Each row was made from one walk, in order. Every step used is in the known rows, and no mark comes twice. Write each row's walk.
(in the rows, 128 means zero)
Known rows:
bilo-leda: [ 87 150 101 177 140 101  72 122 188 118 174 166 134  95  61  79 123 141
 142 175]
pili-gopu: [136 167 106 162 133 110  87 131 145 104 169 155 119 106  97  77 117 143
 129 171]
gopu-dotom: [134 162 105 173 143 110  70 122 187 104 153 149 117 118 105  74 105 135
 126 186]
gopu-pona: [131 173  71 173 137 102  86 121 167  88 150 180 122 110 111  98 113 115
 123 181]
rakuzim-pili-gopu-pona-pamu: [155 154 103 167 127 128  73 121 171  80 127 152 130 136 135  94  97  87
 152 143]
pona-gopu-pili: [136 143  85 178 127 115  90 117 131 102 138 153 117 140 105  97  99 120
 127 160]
bilo-pamu-pili-gopu-pona: [111 163 103 152 117 110 107 127 161  61 157 129 122 119 165 110 120 116
 142 169]
leda-fovap: [125 175  80 200 160 104  81 122 181 113 177 158 124 101  82  93 137 161
 127 198]
pili-gopu-dotom-rakuzim: [158 145 124 149 117 128 114 148 168  87 148 138 122 127 131  73  97 128
 150 179]
pamu-pili-gopu: [131 161 111 161 140 106 102 128 152  91 166 125 117 108 121  72 133 138
 128 166]
rakuzim-pili-gopu-dotom: [153 155 133 161 133 132  85 126 171  93 140 118 134 136 116  54 101 119
 136 167]
pamu-pili-gopu-dotom: [141 153 128 156 136 116  99 128 177  90 154 103 121 123 135  68 116 137
 129 167]
gopu-dotom-rakuzim: [140 148 108 168 131 119  99 140 183  88 146 154 120 122 122  77 104 117
 148 191]
pili-gopu-dotom-rakuzim-pona-pamu: [177 134 115 157 118 144 110 133 178  83 131 147 112 132 150  91  77  98
 178 161]
dotom-rakuzim-pona-gopu: [170 148  75 182 128 126 137 133 127  91 139 163 126 117 113  79  88  89
 163 168]
dotom-rakuzim: [128 156  92 172 136 109 106 140 158  91 158 178 122 107 100  85 123 116
 148 190]
rakuzim-pona-gopu-dotom: [175 156  85 183 135 129 102 113 156 104 135 135 121 126 115  67  72 108
 140 164]
dotom-rakuzim-pona: [145 157  74 176 135 122 127 129 146  86 152 183 118 103 101  84 114  95
 158 189]
pona-pamu-dotom: [142 164 112 180 153 106  67 126 204 103 154 145 102 119 115 100 109 133
 160 160]
fovap-leda: [120 157  84 181 162 107  68 124 168 118 180 175 127  98  81  84 126 151
 145 177]

Write each row's walk:
[169 164 110 154 131 118  92 134 189  83 138 136 105 132 151 110  93 130
 161 145] | pili-gopu-pona-pamu-dotom
[144 155 125 146 112 136 141 158 175  47 131 119 123 148 173 105 105  93
 186 167] | bilo-pamu-dotom-rakuzim-pili-gopu-pona
[177 133  90 166 120 136 161 137 139  81 115 131 105 150 137 101  89  98
 177 163] | pamu-dotom-rakuzim-pona-gopu-pili
[179 149 112 148 118 124 122 154 189  69 129 142 108 137 167 112  95 115
 183 153] | pili-gopu-pona-pamu-dotom-rakuzim
[175 153 117 146 123 134 148 158 170  61 121 121 129 143 151  80 108  98
 173 165] | pamu-dotom-rakuzim-pili-gopu-pona
[163 153 137 153 133 132 139 158 163  77 140 116 125 136 126  66 119 114
 173 167] | pamu-dotom-rakuzim-pili-gopu
[158 149  92 170 131 131 125 130 173  86 137 156 118 120 122  78  97  98
 158 193] | gopu-dotom-rakuzim-pona
[153 147 127 178 145 126  97 144 200  80 129 137 115 142 129  88 111  93
 190 161] | pona-pamu-dotom-rakuzim-pili
[153 157  91 164 123 114  73 125 171  87 142 167 116 123 136 107  95 115
 144 150] | pili-gopu-pona-pamu
[160 134 104 163 125 130 134 133 158  74 144 141 113 118 151  94 110  86
 179 155] | dotom-rakuzim-pona-pamu-pili-gopu
[146 149 119 160 127 129 119 147 142  80 146 148 138 127 114  64 117 100
 159 171] | dotom-rakuzim-pili-gopu
[169 140 113 151 120 138 150 136 161  73 139 111 120 125 153  69 109 100
 161 173] | pamu-pili-gopu-dotom-rakuzim-pona
[127 153 150 153 123 134 129 158 169  63 148 112 122 142 150  88 111 110
 188 170] | bilo-pamu-dotom-rakuzim-pili-gopu
[165 140 108 173 125 123 111 139 165  94 136 137 124 138 129  75  79 112
 150 170] | pona-gopu-dotom-rakuzim
[156 131 104 176 135 130 112 123 199  75 127 135 112 131 155  90  99  74
 177 168] | gopu-dotom-rakuzim-pona-pamu-pili
[186 151  93 174 135 127 157 144 149  89 134 134 114 125 126  81  89 102
 179 163] | pamu-dotom-rakuzim-pona-gopu
[162 139 105 161 115 135 103 140 169  62 119 158 130 143 153  98  95  71
 173 150] | dotom-rakuzim-pili-gopu-pona-pamu
[154 127 136 154 123 126 100 140 197  75 137 112 115 137 166  89 102 111
 169 156] | pona-pamu-pili-gopu-dotom-rakuzim
[159 150 102 155 116 134 127 147 148  65 128 153 137 136 135  80 109  87
 156 169] | dotom-rakuzim-pili-gopu-pona
[131 150 105 178 139 121 106 136 160  81 144 164 136 123 100  73 124  88
 157 183] | dotom-rakuzim-pili
